Known rows, with every step that occurs
gogag > matom > lebi > sabom > zeso > nuzo > seva > turat: 22  -44  -21  -14  69  96  7  -72  136  111  65  293  -148  309  72  14  -124  83  38  -32  -23  -210  47  173  274  -14  -39  -109  -21  20  117  103  -24  -44
zeso > zaguf: -49  24  29  -177  -74  148  -50  66  2  51  -17  -140  59  -91  183  3  131  58  79  -109  -36  94  50  51  43  127  55  -168  -27  -15  239  -54  -3  49
tivaf > lavis > gogag > zaguf > zeso > nuzo > seva: -16  52  149  161  74  -170  -74  -13  -102  227  240  9  -45  -150  72  179  -56  121  309  140  -191  -6  -71  -19  238  198  116  -48  -41  -256  126  189  -30  -43
lavis > gogag > matom: 136  -139  32  -248  -211  27  -178  64  -89  58  -269  -74  16  59  105  -35  -58  89  117  -50  211  -259  41  44  166  132  -25  -64  31  -121  81  -23  -131  75
zeso > nuzo > tivaf > lavis > gogag: -17  10  169  -160  -86  109  -159  205  -322  134  142  -106  54  -157  218  10  -128  266  138  128  28  123  43  202  223  264  -26  -170  -109  15  185  70  -91  -114
zeso > zaguf > gogag > lavis: -93  52  92  -148  43  -22  -91  -46  -147  128  72  -94  -88  -138  179  -71  228  250  108  8  -169  147  71  62  92  122  85  -1  25  -93  177  -111  -171  141
tivaf > lavis > gogag > zaguf > zeso > nuzo > seva > turat: -135  131  180  201  149  -96  -117  51  -162  255  295  14  -52  -126  -69  215  -104  141  162  216  -299  -40  -89  51  418  215  3  -2  -29  -264  311  132  71  -74
zaguf > zeso > nuzo > tivaf > lavis > gogag: -77  42  133  -14  32  -71  -99  189  -233  271  213  -100  70  -173  136  65  -64  287  171  167  -115  107  38  132  254  272  46  -102  -141  7  253  138  -27  -174
zaguf > gogag: -49  44  -10  -287  -96  -10  -179  -22  -81  60  -79  -91  3  -63  -29  22  155  111  2  92  22  -56  122  68  71  48  -5  -130  17  -5  9  -1  -189  12
matom > lebi > sabom > zeso > nuzo > tivaf > lavis: -126  33  -26  -42  53  104  91  -6  -118  144  164  144  -31  47  217  49  -110  221  75  40  -110  220  109  240  -81  89  42  -231  -130  224  29  -61  -95  -225
nuzo > seva: 58  88  62  -199  -137  208  -40  -31  182  87  52  -112  -48  17  -26  98  152  -35  99  -113  38  -44  2  -32  218  -88  39  -186  -118  -197  119  77  -1  -74
zaguf > zeso: -30  197  -62  -107  -10  -84  -15  -7  190  140  -14  -150  60  -3  -46  101  232  -69  96  26  -106  -27  89  -25  100  58  64  -126  -48  -53  85  -19  15  -119
tivaf > nuzo > zeso > sabom > lebi > matom: 7  -1  -125  125  -4  186  76  51  222  -36  189  -34  105  106  31  203  -58  216  48  216  -135  -71  30  11  61  60  -174  -181  5  145  280  234  58  49
sabom > zeso: -31  107  -6  -231  -6  45  -50  10  65  70  -11  -2  77  125  -6  138  24  -81  -65  40  -28  -38  58  30  -1  -85  -39  -139  -23  49  15  -15  -58  -57
lebi > sabom: -16  79  -179  -284  -167  78  59  -77  92  49  -153  -46  84  75  49  -6  63  -106  130  -143  -48  49  37  66  -24  28  -59  -127  -85  23  -28  -49  -67  -256
lavis > gogag > matom > lebi: 86  -125  75  -184  -169  16  -182  40  65  30  -265  -65  -124  5  80  -18  -36  95  109  -143  278  -352  155  136  57  110  55  -159  71  -65  23  -130  -191  161
matom > lebi > sabom > zeso > nuzo > tivaf: -145  13  -29  -183  -1  3  46  -15  132  52  67  128  -38  88  183  33  -123  178  72  -86  -8  118  224  262  -94  -9  45  -226  -86  230  -63  -16  -92  -181
gogag > zaguf > zeso > sabom: -185  272  -148  80  -2  -116  36  -35  248  105  -26  -150  -5  -69  -74  157  118  81  148  -94  -208  54  39  7  1  47  64  -107  176  -153  -11  -95  52  -56
lebi > matom: 80  -24  -51  -308  -131  100  -67  -66  103  72  -175  -131  133  116  32  86  66  34  28  77  27  -19  52  -49  106  98  -142  -237  -160  -138  225  -96  11  -101
seva > nuzo > zeso > zaguf: -63  48  63  -85  91  91  -20  183  22  -73  187  -36  9  -185  22  218  174  350  133  12  -226  151  -49  105  150  209  108  -277  5  135  418  116  13  76
matom > lebi > sabom: -74  79  -121  -220  -137  71  63  -91  221  -4  -182  -38  -56  24  48  3  67  -81  138  -229  0  -42  141  142  -106  29  25  -178  10  83  -109  -163  -142  -156
zaguf > zeso > nuzo > tivaf > lavis > gogag > matom: 84  -66  90  22  -6  -6  -102  172  -292  240  86  -22  9  -10  182  8  -62  372  239  189  46  -27  48  114  325  330  102  -100  -128  -54  265  46  -32  -95
sabom > zeso > zaguf > gogag: -104  -85  55  -156  80  -33  -98  53  -190  81  103  6  26  -86  120  -7  47  195  -67  82  -95  45  49  86  -11  41  3  -106  116  162  89  -56  -150  169
seva > nuzo > tivaf: -100  166  9  -293  -111  168  -149  135  90  -80  46  -88  -49  -28  -52  284  74  363  46  5  -8  115  60  155  182  109  -21  -253  -51  33  161  -115  -7  -174
seva > nuzo: -81  217  -27  -302  -97  64  -198  83  175  -77  -41  -65  -8  14  -40  276  77  82  25  89  -26  -17  2  82  138  164  -78  -190  -31  48  139  -29  -13  -86
zeso > sabom > lebi: -39  142  -56  32  -132  235  -113  69  328  1  -94  -129  73  -138  104  93  -20  -192  -37  -55  -41  -85  49  112  -4  59  -86  -50  178  90  -53  136  -1  65
sabom > lebi > matom: 103  -96  11  -173  -185  189  -130  -28  198  1  -161  -92  154  10  9  187  -6  -131  -51  135  4  -133  123  -38  39  128  -186  -138  -101  -31  104  0  -24  8
tivaf > lavis > gogag > matom > lebi > sabom > zeso > nuzo: 86  -159  -13  -39  20  -85  -26  13  -161  173  -96  244  -23  145  321  -72  -255  91  136  102  42  -175  10  198  7  231  24  -72  -6  194  -38  29  -210  -9
lavis > gogag > zaguf > zeso > nuzo: -114  81  72  -109  62  -397  -208  21  9  102  61  -57  24  -112  64  90  -73  92  257  69  -145  -51  126  50  59  197  53  -70  78  -116  -10  131  -83  -31
seva > nuzo > tivaf > lavis: -69  173  15  -132  -124  287  -109  142  -80  -1  132  -76  -30  -90  -20  322  74  407  30  110  -48  174  -54  153  214  222  -19  -218  -160  11  241  -172  9  -197
gogag > matom > lebi > sabom > zeso: 29  -87  -172  -163  -46  55  84  -123  146  56  -223  161  -68  258  74  -24  -3  -2  63  -162  94  -179  93  107  -111  -36  52  -157  6  125  -129  -198  -161  -65

Rows
-99  36  -143  172  -26  -3  -8  -83  401  55  -98  -103  103  -43  -49  238  -34  -30  89  80  -196  -56  58  -77  -63  141  -95  -94  122  -169  72  -36  94  14 => gogag > zaguf > zeso > sabom > lebi > matom
-74  47  151  -25  95  -283  -149  -24  108  152  155  -10  -88  -98  59  135  -36  97  343  32  -147  -58  28  -12  204  92  101  -66  23  -266  55  193  -49  -20 => lavis > gogag > zaguf > zeso > nuzo > seva
-102  85  51  11  184  -58  72  -21  -220  57  431  -3  -90  -33  88  10  226  562  208  137  -270  193  64  64  140  62  153  -36  -21  51  325  85  -140  152 => tivaf > nuzo > zeso > zaguf > gogag > lavis
-146  -100  16  -67  36  -117  38  -17  -389  113  145  132  69  -12  184  44  -308  289  178  32  -116  203  -12  181  -23  118  -34  -47  -23  54  -55  -43  -122  -224 => lebi > sabom > zeso > nuzo > tivaf > lavis > gogag > zaguf
57  14  -25  -146  -158  117  -80  -29  141  -6  -229  -73  -126  91  23  34  141  104  104  -118  197  -231  197  81  35  75  68  -200  -7  -102  28  -148  -122  75 => gogag > matom > lebi
-1  164  -45  -121  33  29  82  54  -17  -25  256  -45  23  110  -91  186  171  242  137  91  -103  15  78  22  95  -45  14  -215  -114  88  261  177  -24  -69 => tivaf > nuzo > zeso
-84  -5  47  -176  71  70  -28  71  0  76  62  -4  86  -9  159  65  24  31  -34  -50  -89  78  42  52  -8  43  4  -142  25  116  195  -88  3  63 => sabom > zeso > zaguf
-21  209  -1  -123  80  -167  -111  65  151  178  90  -84  77  -12  100  89  102  1  133  166  -124  65  137  30  126  167  28  -133  -79  -8  113  213  30  -106 => zaguf > zeso > nuzo
-5  146  8  -140  20  36  -74  88  125  -90  86  -33  10  -38  -115  301  171  267  36  81  -162  25  -36  96  139  110  48  -274  -39  64  258  154  -25  -20 => seva > nuzo > zeso
-101  -56  60  -215  -5  29  -116  47  -173  55  16  -93  7  -157  137  -50  153  224  40  18  -42  69  119  60  62  174  59  -117  95  61  151  -56  -129  110 => zeso > zaguf > gogag
-98  -12  146  -69  -165  62  -57  36  -341  27  43  -167  -24  -186  -35  142  -94  342  151  -84  12  105  24  113  46  122  45  -116  3  -194  85  -267  -94  -137 => nuzo > tivaf > lavis > gogag > zaguf
29  -16  -88  -35  -159  260  -103  17  273  23  -188  -110  141  -6  100  136  -67  -100  -60  78  -14  -94  32  12  20  159  -211  -143  39  18  117  40  56  68 => zeso > sabom > lebi > matom
28  -157  183  -5  13  78  -150  151  -241  145  65  122  -89  43  274  15  -245  411  80  141  149  -126  144  232  117  204  35  -149  -47  82  61  -36  -179  102 => sabom > zeso > nuzo > tivaf > lavis > gogag > matom > lebi
-1  123  17  -247  91  -69  -121  57  17  115  103  53  93  103  146  74  -69  -51  -26  173  -42  68  123  71  36  40  -85  -165  -47  119  36  231  -30  -38 => sabom > zeso > nuzo
-57  176  26  -216  -23  -57  -152  -94  -18  115  26  -121  -66  -22  2  -4  234  161  38  104  -66  70  75  33  71  49  17  -2  -45  -128  -4  -19  -198  -2 => zaguf > gogag > lavis
-1  -178  -101  -69  -9  70  127  -53  12  47  -144  173  -54  128  238  -74  1  103  130  -213  43  -87  90  123  -112  74  135  -150  94  166  51  -245  -97  65 => gogag > matom > lebi > sabom > zeso > zaguf
25  -189  -30  -61  -253  214  57  8  -211  94  -185  5  -119  -23  121  -61  -89  317  210  -202  179  -110  36  241  81  178  116  -168  -64  35  52  -319  -173  -124 => nuzo > tivaf > lavis > gogag > matom > lebi > sabom
-194  -164  -43  -105  64  -61  25  -84  -55  87  -4  142  -75  -69  154  -83  29  153  16  -107  -76  -14  129  182  -185  7  88  -142  168  296  -55  -183  -220  88 => matom > lebi > sabom > zeso > zaguf > gogag
-195  36  113  -76  45  -293  -125  57  -65  117  126  -88  3  -176  56  84  -115  333  250  -16  -82  62  185  117  109  180  82  -106  38  -102  45  24  -55  -138 => lavis > gogag > zaguf > zeso > nuzo > tivaf
-121  92  25  -62  -33  -308  -88  -36  50  64  -80  -120  3  -121  -89  152  43  32  193  -56  -91  -128  60  18  6  80  74  -36  115  -162  -9  -74  -73  -29 => lavis > gogag > zaguf > zeso
-114  -100  -42  205  -80  -123  -88  -21  271  91  -154  -84  104  -139  -28  218  -171  -10  130  85  -122  -220  20  -10  -4  166  -108  -19  201  -118  29  -44  19  78 => lavis > gogag > zaguf > zeso > sabom > lebi > matom
-162  200  -99  220  3  -41  -60  -32  379  21  -33  -121  21  -175  -75  239  20  -79  89  -49  -211  -56  76  1  -88  72  18  -59  262  -58  -101  -2  32  35 => gogag > zaguf > zeso > sabom > lebi
-42  154  -27  118  -3  186  -103  178  344  -126  103  -16  23  -200  -13  303  16  115  -30  112  -214  -48  -55  147  54  127  -35  -183  173  198  161  295  -9  151 => seva > nuzo > zeso > sabom > lebi
-61  -198  54  -58  70  9  -130  -3  -123  85  -78  120  -146  23  137  -55  99  313  -39  -28  124  -159  179  135  -35  75  125  -112  207  127  54  -174  -217  323 => sabom > zeso > zaguf > gogag > matom > lebi
36  -169  -12  -36  69  16  12  67  -358  6  236  80  -71  52  111  -12  188  657  217  130  1  -12  93  47  177  122  91  -135  52  97  364  104  -134  189 => tivaf > nuzo > zeso > zaguf > gogag > matom
-98  73  -64  -207  107  -94  -34  -61  152  76  -14  176  4  124  197  0  -106  -55  50  -20  -77  9  162  201  -155  13  -31  -185  -32  235  -117  72  -121  -112 => matom > lebi > sabom > zeso > nuzo
